Each row comes from the steps of one walk. Every step used is in the known rows, and no mark comes twice. Write the walk behind each row, first mark first.
Known rows
P -> H -> T: [15 -9 -12 0 8 10 1 8 5 3 -5 11 9 4 -3 3 5 -5 -6 19 -15 8]
H -> F: [3 0 -11 -3 4 -5 -19 16 4 4 -4 14 9 6 -2 10 -2 -1 -6 8 4 -20]
T -> H -> F -> V: [-2 -9 -9 -10 6 -9 10 4 4 -7 5 13 0 14 -6 4 7 9 1 -4 3 -25]
V -> T: [1 13 -7 9 2 -4 1 20 -2 16 -10 -6 4 8 -4 2 2 -1 -7 5 -5 1]
F -> E -> P -> H: [17 24 -9 13 -13 5 23 17 -5 5 -5 1 -7 8 -7 2 -9 14 -9 0 -4 -2]
V -> T -> H: [-2 13 -15 3 -1 -3 30 12 -5 11 -12 -1 -2 10 -5 1 6 2 -5 3 -12 4]
F -> D: [-1 9 -8 14 12 -6 -7 23 7 10 -14 4 3 13 -4 -4 -5 8 1 -12 4 -10]
F -> H -> T: [1 -7 -4 -16 13 -5 -31 8 14 0 -4 3 5 12 -4 -1 2 7 -4 22 -2 -8]
T -> H: [-5 12 -20 1 -2 -4 26 16 2 6 -7 9 7 13 -5 2 3 4 -7 7 -4 -3]
T -> E -> P -> H -> F: [21 -3 -17 0 -3 5 -13 1 -8 1 -4 20 -16 7 -9 11 2 8 -4 13 -7 -6]
P -> E: [4 17 -14 6 -3 7 -16 23 -2 19 -7 10 12 9 -3 -7 15 -14 -6 6 3 0]
V -> T -> H -> F: [2 1 -11 -5 -1 -6 12 1 -6 1 -10 4 -4 6 -5 9 6 0 -5 2 -9 -9]
T -> V: [-6 15 -16 1 -2 -4 -10 9 8 10 3 20 2 15 -6 4 5 4 -5 17 -4 -5]
P -> H: [10 9 -16 14 5 9 12 24 0 11 -6 12 14 5 -3 2 3 -7 -8 12 -8 2]
E -> T: [-2 28 -14 7 -7 -2 4 25 1 17 -1 0 9 7 -8 6 -3 1 -14 8 8 10]
H -> F -> V -> T -> E: [2 -18 -4 -7 12 -8 -32 -1 -1 3 -1 9 -18 16 -10 2 -2 10 2 -3 -1 -18]
V -> T -> E: [-2 5 -15 6 4 -4 -16 11 -2 15 -13 5 -9 15 -8 1 -6 4 -3 10 -8 5]
E -> P -> H -> T: [21 2 -10 1 -2 9 9 5 -1 2 0 4 -7 1 -5 7 14 5 -9 14 -14 10]
E -> P -> H -> F -> V: [19 -3 -2 2 2 2 2 7 -3 -4 8 8 -7 5 -5 7 17 10 -4 -6 -1 -18]

Write each row's walk
[1 5 -8 -6 -11 -8 17 -1 -4 -2 -13 2 -12 11 -8 5 -13 11 -2 -5 -6 -16] => V -> T -> H -> F -> E
[-2 -4 -7 -21 6 -5 -40 -7 18 0 2 15 -7 19 -9 -1 7 12 -2 29 -8 -6] => F -> H -> T -> V
[18 3 -12 -4 -7 9 0 -11 4 0 4 15 -17 8 -9 6 21 8 -6 21 -19 13] => E -> P -> H -> T -> V
[5 9 -10 -12 -11 2 3 1 -6 3 7 11 -4 8 -14 -4 18 -4 -4 -10 10 -4] => P -> E -> T -> H -> F -> V
[-3 29 -21 1 -12 -5 33 15 -3 11 -3 2 4 9 -12 6 -1 4 -11 7 3 12] => E -> T -> H
[8 15 -5 -7 -20 -9 24 -4 -11 -4 -9 -7 -26 9 -8 9 -6 22 -5 -10 -6 -13] => V -> T -> H -> F -> E -> P
[-2 5 1 6 11 -5 3 17 0 11 2 -8 -2 12 -5 -3 8 7 -3 -8 -1 -7] => F -> V -> T
[3 -8 3 -3 11 -9 -15 8 0 2 1 -1 -3 9 -4 4 7 5 -1 -9 2 -21] => H -> F -> V -> T
[6 15 -13 4 -5 -4 -9 7 -9 14 -10 -4 -25 11 -10 4 3 16 -5 6 -8 8] => V -> T -> E -> P
[3 16 -18 3 -4 -4 -12 11 -1 10 -6 8 -15 16 -9 5 0 16 -5 11 -1 -1] => T -> E -> P
[23 -3 -12 3 -3 5 -10 -4 -15 3 -12 9 -24 3 -10 10 5 9 -3 7 -14 2] => V -> T -> E -> P -> H -> F
[-1 22 -9 -7 -22 -7 -17 -3 7 2 6 16 -9 13 -13 9 -18 13 -9 8 8 -8] => H -> F -> E -> T -> V
[22 -7 -13 8 5 2 -18 -3 -4 -1 -13 18 -24 10 -10 4 -1 15 5 -8 -5 -9] => T -> E -> P -> H -> F -> D
[15 1 -6 9 2 5 7 2 -10 7 -1 -1 -25 12 -13 -2 12 17 0 -4 -13 6] => F -> V -> T -> E -> P -> H
[-6 29 -16 3 -13 -3 -5 9 5 16 5 12 0 13 -12 6 2 5 -11 17 2 12] => E -> T -> V
